(in the rows, 128 means zero)
Known rows, with every step that occurs:
tilor-zekad-fimoso-detade-natumub-pamo: [ 56 106  93  83 100 130 101 153  45  65 125 113 167  86  91  86  98 161
 147 176 167]
detade-tilor: [ 87 133 134 124 137 131 108  86 129 122 126 132 136 144 103 140 114 169
 128 121 141]
zekad-natumub-pamo: [118 139 103 111 114 127  99 145 146 122 128 117 133 118  86 126 109 136
 152 133 156]
detade-tilor-zekad: [ 51 147 103 122 134 132 110  78 108  93 129 127 127 151 119 144 117 157
 140 130 136]
pidum-gusa: [133 155 126 125 146 132 118 122 125 112 115 132 135 128 116 151 137 116
 119 114 128]
gusa-fimoso-detade: [ 71 108 108 104 140 132 130 157 100 109 132 139 152 113 146  73 127 155
 106 146 152]
tilor-zekad: [ 93 140  99 124 125 129 130 121 102 100 132 122 118 135 147 129 129 119
 139 135 122]
natumub-detade-tilor-zekad-fimoso-gusa-pidum: [ 50 137  88  78 135 129 104  98  37  77 151 133 152 110 130  82 100 173
 124 139 167]
detade-tilor-zekad-natumub-pamo: [ 48 157  79 104 124 131  81  97 126  86 129 116 132 143  80 139  96 163
 162 134 163]
pidum-gusa-fimoso-zekad-natumub-pamo-lemama: [110 211 110  53 154 144 106 165  95  72 150 118 167 128 136 106 117 168
 115 132 163]
tilor-zekad-fimoso: [ 89 159 121 109 118 126 126 124  75  94 132 108 140 110 162 102 113 106
 127 156 132]
fimoso-gusa-pidum: [147 145 133 100 130 125 106 124 118 123 153 145 144  99 112 109 122 122
 123 121 137]
pidum-gusa-fimoso-zekad-natumub-detade-tilor: [ 37 154 104  54 181 147  88 114  76  74 144 135 167 128 122 130 113 222
 114 124 188]
natumub-zekad: [106 113 101 109 106 132 136 140  93 106 144 125 116 156 145 120 130 114
 131 142 129]
pamo-lemama: [158 154 123 135 138 136 152 139 160 118 134 123 134 130 152 112 124 144
 107 112 121]
zekad-fimoso-detade: [101 110 123 104 139 127 146 151 102 105 125 123 160  81 133  71 108 136
 111 146 154]
tilor-zekad-fimoso-gusa: [ 92 172 133  88 129 129 108 107  59  93 136 113 158  73 129 120 119 118
 123 151 140]
detade-natumub-pamo: [121 111 126 113  91 129  85 137  93 120 127 123 144 128  69 140 117 162
 151 150 147]
detade-tilor-zekad-natumub: [ 56 159 111 116 145 137  90  79 168  89 132 119 142 118 104 151  96 166
 141 122 152]
fimoso-detade-tilor-zekad: [ 26 111  79 113 154 134 129  97 103  74 124 136 135 127 110 109 114 183
 134 124 150]
pidum-gusa-fimoso-zekad-natumub-pamo: [ 77 186 116  44 141 136  84 154  52  82 143 123 162 124 117 124 121 149
 136 147 170]
fimoso-zekad-natumub: [117 148 139  76 153 135 114 130 129 101 153 121 146  93 120 138 108 157
 142 126 151]
tilor-zekad-natumub: [ 97 155 103 121 134 134 106 120 164  96 136 115 134 100 128 141 109 123
 142 128 139]
natumub-zekad-fimoso-detade: [ 79  95  99  83 119 131 151 163  70  83 140 121 147 109 149  63 111 124
 115 158 154]

Rows:
[ 75 108  96 125 156 138 103 107 172 114 127 129 137 124 100 134 102 206
 133 110 171] : zekad-natumub-detade-tilor
[ 81 150 140  65 134 133 118 145  39 105 154 130 147 134 168 103 131 149
 122 156 144] : gusa-fimoso-zekad
[ 54 179 136  79 138 131  94  64  64  87 132 118 165  90 104 130 103 159
 123 145 155] : detade-tilor-zekad-fimoso-gusa
[ 74 158 115  47 126 132  90 158  55  98 157 119 153 126 125 103 110 159
 146 161 172] : gusa-fimoso-zekad-natumub-pamo
[143 160 153  82 124 123 106 129  88 118 154 130 167  77 131  80 107 108
 112 142 146] : zekad-fimoso-gusa-pidum
[ 60 117 131 100 150 130 126 108 109  98 121 128 168  98 107  80  95 182
 112 139 168] : zekad-fimoso-detade-tilor
[ 68 179 130  76 127 127  88  80  69  82 153 129 165  99 123  97  92 141
 121 143 155] : detade-tilor-zekad-fimoso-gusa-pidum
[ 84 151  75 108 117 128 103 138 120  93 133 112 123 125 104 129 110 125
 165 140 149] : tilor-zekad-natumub-pamo
[113 127 157  64  94 139  80 120  62  92 152 115 182  74 100 132 106 149
 118 166 158] : detade-natumub-zekad-fimoso-gusa
[127 130 154  60  82 134  76 134  71  88 170 126 182  81 115  98  96 129
 117 167 159] : detade-natumub-zekad-fimoso-gusa-pidum
[  4 141  91  95 156 141  92 107 146  71 137 131 164 100 122  95  98 190
 119 139 177] : gusa-fimoso-detade-tilor-zekad-natumub
[ 63 125  99  99 138 128 144 143  77  77 127 118 148  85 149  71 110 128
 124 152 146] : tilor-zekad-fimoso-detade
[ 68 108 122  97 120 136 108 133  90  69 131 116 176  62 121  93  98 159
 125 163 156] : tilor-zekad-fimoso-detade-natumub
[116 180  73 114 127 135 121 148 156  82 137 106 129 124 127 109 106 143
 141 125 142] : tilor-zekad-natumub-pamo-lemama
[116 101  91 127 144 134 121 147 165 121 131 124 130 107 121 120 115 168
 133 117 158] : zekad-natumub-detade
[113  98 128 104  89 139  98 132 103  99 146 125 143 132 113 144 117 146
 132 151 139] : detade-natumub-zekad
[105  96 150  99 125 134 106 142 115  99 126 124 184  57 101  91  95 173
 116 155 162] : zekad-fimoso-detade-natumub
[ 31 123  85 110 167 139 108  98 170  73 129 129 150  95  95 123  92 191
 136 116 167] : fimoso-detade-tilor-zekad-natumub
[ 53  78 106  80 100 144 100 163  79  79 149 136 165 117 135  87 118 175
 110 170 164] : gusa-fimoso-detade-natumub-zekad
[133 173 109  68 145 137 131 159 114  90 156 113 142 118 115 109 105 173
 143 124 155] : fimoso-zekad-natumub-pamo-lemama
[122 146 129  65 101 126 112 140  54  95 168 127 154 104 147  75 107  96
 114 156 149] : natumub-zekad-fimoso-gusa-pidum
